Each row comes from the steps of one path. Every step used is in the known rows, and no mark comes twice. Write the path behind each row, first mark first.
Known rows:
kalanuz-tegekug-duval-gubul-mozugi:  37.2  49.3  17.2 -48.2  -2.4  -7.0  16.9 -27.2   7.9   6.2  20.1 -29.4 -13.2  10.0  -4.0  -0.7  -0.5  15.3  -1.0  13.6  35.5 -22.9   6.5 -42.0 -10.0
revuna-sosav: -18.6  18.2  -6.6  -3.9  -4.6  -9.4 -29.5  13.9  25.4   9.9   2.0  11.9 -21.1  15.6 -20.6  -4.3  10.0 -14.4  -8.3  -6.8  -3.2   2.3  22.7  -3.5  -5.0
tegekug-duval-gubul-tupaso-vame:  20.3  -8.6   0.3 -25.5  -8.9   7.7  12.2 -19.0   0.5   5.5 -20.6 -13.5 -19.7 -24.1 -19.3  14.5  20.2  16.4  -5.2  18.8  22.0 -20.6  -2.0   7.7  -3.6
mozugi-tegekug-kalanuz:  27.5  45.5   9.1 -21.5 -12.5  -6.0  -2.4   0.1   3.5  19.8  -8.1   7.8  12.8  -5.4   6.0  11.5 -17.4   2.5  -1.2 -22.8  17.4 -17.4   2.4  -8.6  -6.4
gubul-revuna-sosav: -26.6  14.0  -0.4  -2.2  -9.0  -4.0 -22.4  -0.1  52.3   8.1  -3.3  13.0 -34.8  28.7 -10.0  -0.6  12.7  -7.2 -17.3   7.5  17.1  -0.2   9.0 -30.7 -13.7
vame-tidi:  31.8  -4.2  -5.0 -31.2  24.7  19.7   2.3 -13.5  -5.5  -9.6   7.9 -22.0   3.9   7.6 -18.9  -2.6  -7.9   9.9   8.1 -37.0  -4.6  -3.9 -13.2 -16.4  -3.1
kalanuz-tegekug-duval-gubul-tupaso:  24.7  46.3  21.8 -33.7 -32.3   9.7  11.5 -19.4 -11.8   7.1   0.4 -19.6  -7.3  -1.3  -5.3   2.8  14.0  10.4  36.6  20.0  29.8 -17.0  -3.1 -22.4 -10.0
vame-tupaso-gubul-revuna-sosav: -13.6  -1.5 -23.0 -15.1  -8.7  28.1 -30.4  -8.8  67.9   6.7 -14.0  -4.4 -33.6  22.5 -20.9  22.4  14.1   3.3 -32.5 -25.0  13.8 -14.5 -24.4 -13.9 -15.7
tidi-vame-tupaso-gubul:   5.3 -20.1 -22.3 -11.2 -10.6  38.1  -9.7  -9.0  22.6 -16.6  -9.7 -41.9   1.2   7.2 -16.8  28.5   4.2  14.2 -10.0 -55.0   0.5 -36.6 -39.3  14.9 -15.7
vame-tupaso-gubul-duval-tegekug-mozugi:  44.3  22.7   8.8 -41.7   8.2  16.5  -0.1 -28.2   4.4   8.8  -9.7 -18.1 -16.4   1.6 -20.1  33.5   2.1   0.4  13.7 -30.7  35.1 -41.0 -20.0 -21.0  -1.4
kalanuz-tegekug-mozugi:   6.9  29.7   7.9   0.9  -0.8 -16.7 -10.1  -8.5 -18.8  40.4 -10.5 -15.3 -25.7  13.6  -0.3 -20.0 -35.1 -18.8  11.9 -17.2  11.8  -9.4  18.4 -41.6  12.1
duval-gubul-mozugi-tegekug:  34.4  46.9  20.9 -54.7   4.5   4.0 -11.3  -8.2   6.3  -1.5  32.4  -8.9   4.9  10.8  -9.5   1.3  -5.1  33.9 -16.2   8.8  25.0 -27.8 -21.4  -2.5 -27.3
tidi-vame-tupaso-gubul-mozugi-tegekug:  15.9  15.6  -4.5 -60.5 -16.8  18.4 -21.6 -12.6  39.9  -7.5  18.3 -34.8  -3.2  20.4 -21.1  19.8  -4.8  35.7 -45.9 -47.8  20.7 -44.0 -47.2  -9.0 -41.0
tegekug-kalanuz:  20.3  23.7  -2.8   6.9   0.5  -7.8  15.2  -1.3   2.6  11.7 -17.3  -8.6   1.0  -1.9   5.9  12.6  -6.3  -2.7  16.7 -17.0  14.9 -15.7   8.4 -14.2  11.7
tupaso-gubul:  11.1 -18.1 -22.0 -17.8   2.4  22.1 -18.2  -8.4  19.4   2.2  -7.7  -3.5  12.7  -7.7  -0.7  11.4   2.3   2.0 -26.5  -5.0   1.0  -1.6 -23.7  34.1   2.9
mozugi-tegekug-duval-gubul-tupaso:  32.9  54.3  20.9 -55.4 -29.7   7.4   6.2  -8.6  -0.2   4.6   3.7  -6.2  -4.0 -11.8  -3.6  16.4  18.0  32.0  21.6  28.2  29.5 -24.1 -17.1   0.8 -23.8
duval-tegekug-mozugi:  17.2  31.3  12.2 -20.5  21.9  -9.6  -7.4  -6.5 -28.2  11.6 -16.4  -2.9 -19.6  -9.5 -19.7  -5.8 -16.3 -10.9  24.2 -15.3  22.6 -30.1  26.4 -12.4   5.3
gubul-duval:  18.5   5.8  23.9 -10.8 -14.4  -4.8  14.0 -14.5  21.9  -2.3  22.1  -0.4   4.0  20.2   9.3  19.9  19.9  -1.1   4.2  22.3  19.0   7.4 -15.2 -23.3  -7.7
mozugi-gubul-duval-tegekug:  20.4  36.9  43.9 -43.2 -13.1 -17.2  -1.1 -17.4   2.1 -17.7  32.1   2.9  21.2   9.1 -19.0  17.1   6.7 -16.0  -1.5  19.7  24.6 -14.0 -25.0  -7.9 -12.5
tidi-vame-tupaso:  -7.4   0.9  -0.1   6.1  -9.8  15.4  11.2  -1.5   6.4 -18.9  -6.4 -40.5 -10.5  17.6 -19.8  17.3   1.5  13.9  20.7 -55.3  -0.6 -39.3 -15.8 -22.2 -19.5
duval-tegekug:  13.0   9.4  17.9 -24.3   4.1   7.5  -4.8 -10.8 -23.3 -17.7   3.3  12.6  10.6 -10.8 -22.8   0.6   3.3 -11.7  10.0 -19.5  16.1 -17.7  17.9   7.1  -4.4
tegekug-duval-gubul-mozugi:  33.6  42.6   7.8 -47.9  13.7  -7.6  25.8 -16.0  16.9  -4.7  15.9 -26.4 -16.5   1.9  -2.1  12.3  12.0  34.6  -0.8  29.8  32.7 -26.4   0.2 -23.8  -8.0
gubul-duval-tegekug-kalanuz:  45.3  39.7  33.2 -23.5  -6.8  -4.2  19.5 -24.6  -0.8  -5.0   2.2   2.5  14.3   0.9  -3.2  28.6  12.1 -16.3  29.3 -15.6  42.4 -25.3  14.2 -28.7  -0.1
vame-tupaso:   5.8  -2.2 -10.6  -1.4   2.1  20.5  10.6  -4.2  -0.1  -4.0  -7.5 -18.9  -9.5   0.5 -17.3  18.4  -1.8  12.8   9.7 -39.7  -5.5 -20.4 -20.1 -17.7  -7.0

Which path is each row?
 -3.7   8.5  10.8 -24.8  -1.8 -21.0 -18.4  -9.1 -15.4  12.2 -14.4 -17.2 -24.6 -15.1 -45.1  -2.9 -14.0  -4.7 -22.5   3.1  22.1 -32.3 -20.7   1.0   1.2 -> duval-tegekug-mozugi-gubul-tupaso-vame
 19.8  34.3  -9.1 -76.9 -30.2   5.1   1.8 -18.4  46.6   2.1   6.7 -29.2 -12.9   3.1  -9.2  31.6   1.6  34.8 -42.8 -34.6  30.3 -40.5 -29.1 -26.5 -37.8 -> tidi-vame-tupaso-gubul-mozugi-tegekug-duval
 30.5  52.1   8.7 -39.1  -7.0 -19.2   2.5  -4.6  19.1  14.2   5.7  -6.8  -1.4   7.8   0.7   9.1 -15.4  16.1 -18.9 -19.5  33.9 -24.9  -4.6 -29.5 -12.6 -> gubul-mozugi-tegekug-kalanuz
 18.9  48.5   6.0 -67.9 -24.0 -22.6  10.4 -11.4  29.5  16.6  14.6   5.2 -13.8  -4.7   2.6  11.7  -3.9  25.7 -40.1  11.1  29.5 -10.4   1.5 -35.6 -24.0 -> gubul-mozugi-tegekug-duval
 32.5  35.5  31.9 -29.2  10.6 -14.7   4.9 -18.5 -11.8  10.1   1.0  -2.0 -16.9   7.1 -10.7  11.8   2.1  -9.7  28.1   5.1  36.2 -23.5  16.0 -35.0  -0.9 -> gubul-duval-tegekug-mozugi
  7.7  -8.8 -16.3 -33.3   1.3  22.6  -3.5 -17.2  40.1 -18.0   7.2 -56.6 -15.8  24.6 -22.2  23.3   7.3  31.6 -29.9 -42.8  17.3 -44.1 -43.9 -18.2 -24.3 -> tidi-vame-tupaso-gubul-mozugi
 22.6  -2.3  -9.0 -36.0  24.6  -8.7  -9.3 -12.8  -9.7  14.2 -10.2 -46.3 -22.6   2.6 -42.4  -4.8 -23.9  15.8 -17.4 -22.7   6.2 -20.6 -44.4 -23.7   2.5 -> tegekug-mozugi-gubul-tupaso-vame-tidi
 34.2  38.6   6.5 -26.6   5.7   6.4  23.8 -10.1   0.4   1.4  -1.5 -10.8  -0.2 -17.2   7.8  15.8  11.0  16.5  21.7  26.0  16.8 -17.0   9.6   6.8  -0.1 -> tegekug-duval-gubul
 29.1 -44.1 -16.1 -25.4  31.1  23.9  -4.2 -18.5  -5.8  -2.6  -5.3 -18.8  -2.4  -8.0 -31.6  -1.4 -12.4   2.7 -29.6 -48.5  -7.0  -2.7  -6.1  -6.8   0.7 -> tupaso-vame-tidi
  4.9  57.3  17.2 -25.5  15.7 -35.7 -14.1   3.2 -14.9  11.4  -0.9 -13.2  -7.2  -3.4 -21.3  -4.3 -30.7  -9.9  -1.8   5.8  12.7 -30.7 -14.9  -3.3   7.2 -> duval-tegekug-mozugi-gubul
 32.0   1.0  23.4 -43.5 -17.8  32.3  -5.3 -31.7  17.9 -32.8  12.4 -21.2  13.6  12.3 -25.8  39.8  25.8  -4.2   8.2 -42.5  30.9 -42.9 -28.5  -3.1 -27.5 -> tidi-vame-tupaso-gubul-duval-tegekug
 -5.2  47.2   0.3  -4.5  10.8 -41.0  -8.6  10.3   0.6  25.0  -1.9 -22.7 -15.4   7.2  -3.6  -5.3 -34.3  -0.4  -6.3  22.7   0.2 -16.9 -29.7  -9.5  12.4 -> tegekug-mozugi-gubul
 21.1  14.2  -4.4 -66.6  -8.8   8.1 -28.7 -13.9  32.5   6.1  22.2  -2.0   6.7   5.7  -5.3   6.5  -7.0  26.5 -63.5  -6.4  21.6 -12.6 -35.6   6.2 -25.1 -> tupaso-gubul-mozugi-tegekug
 30.4  25.9  11.7 -26.4  25.9   3.5   8.6 -10.6   6.4 -12.4  23.4 -32.8  -7.8  14.3  -7.3   2.1   8.4  31.3   1.2  16.9  23.6 -24.3 -12.1 -11.2 -11.3 -> duval-gubul-mozugi
  7.8  26.9  30.0 -17.9 -17.1 -29.3   5.6  -7.6  28.9  -2.0  33.0 -12.2  15.0  24.7   4.2  19.1   5.3  -0.7 -12.5  42.0  11.9   5.7 -48.8 -16.9  -9.6 -> mozugi-gubul-duval
 14.2 -24.2   3.1  -8.0   2.2  18.6  -4.4 -13.3 -11.5  -5.3 -13.4 -18.8 -10.6 -15.2 -27.0   5.8  16.7  13.9   0.8  10.2  13.5 -20.8 -12.7  21.2  -3.2 -> duval-gubul-tupaso-vame
 33.4  36.4  15.2 -14.4   3.0   1.4   9.4 -10.9 -16.0  -4.7 -15.3   4.8  10.0 -14.7 -13.9  11.9  -3.9 -13.8  26.3 -35.3  28.0 -31.1  25.3  -6.8   6.8 -> duval-tegekug-kalanuz
 19.7  -9.4 -25.1 -39.0   9.9  22.1  -3.6 -19.3  37.2  -6.7   6.3 -38.2 -15.7   9.3 -16.6  23.9   5.1  31.8 -39.3 -32.4  14.0 -27.2 -45.4 -14.0 -11.1 -> vame-tupaso-gubul-mozugi
 15.6  -6.9 -17.3 -37.1  10.6   7.5 -10.6 -15.6  36.2  -3.6  12.9 -23.5  -7.3   8.3  -6.4   7.6   7.3  22.7 -45.6   1.6  18.3 -10.0 -29.4  -1.0  -6.3 -> tupaso-gubul-mozugi
-12.8  43.6  17.5  -4.2 -10.5 -33.7  -7.3 -14.7  20.4  30.1  -3.2 -19.9 -26.8  30.2   4.5 -13.4 -43.0  -9.3 -22.4  19.4  25.7 -14.6 -33.7 -56.1   0.4 -> kalanuz-tegekug-mozugi-gubul-revuna
 54.6   9.6   1.5 -74.8   2.4  29.2  -0.5 -28.0  -6.5   2.3  -2.3 -24.1  -4.6 -17.3 -35.5  12.4   0.4  29.7 -13.6 -25.6  19.2 -21.0 -21.9  -6.8 -20.8 -> mozugi-tegekug-duval-gubul-tupaso-vame-tidi
-11.1   5.5   4.6  -7.9 -20.8 -27.3 -21.8  -9.3  -7.5  34.0 -12.0 -28.1 -29.7   2.8 -30.1 -15.2 -28.9 -13.9 -32.0   1.2  13.1 -15.6 -26.5 -21.2   5.4 -> kalanuz-tegekug-mozugi-gubul-tupaso-vame
 40.5  58.0  12.5 -51.4 -10.8   5.6   5.8 -10.0  -1.2  10.0   7.5   4.1   8.3 -18.1   6.3  15.5  -0.3  19.4   4.2  18.9  17.9 -20.3   4.1  12.4 -15.6 -> mozugi-tegekug-duval-gubul
-12.6  53.1  17.2 -14.3 -28.7 -35.3 -14.7  -0.7 -11.4  27.5   3.0 -32.0 -20.1  20.5 -13.8 -15.9 -25.5  -2.3   9.7  14.2  15.9 -16.2 -36.1 -37.2  -0.7 -> kalanuz-tegekug-mozugi-gubul-tupaso
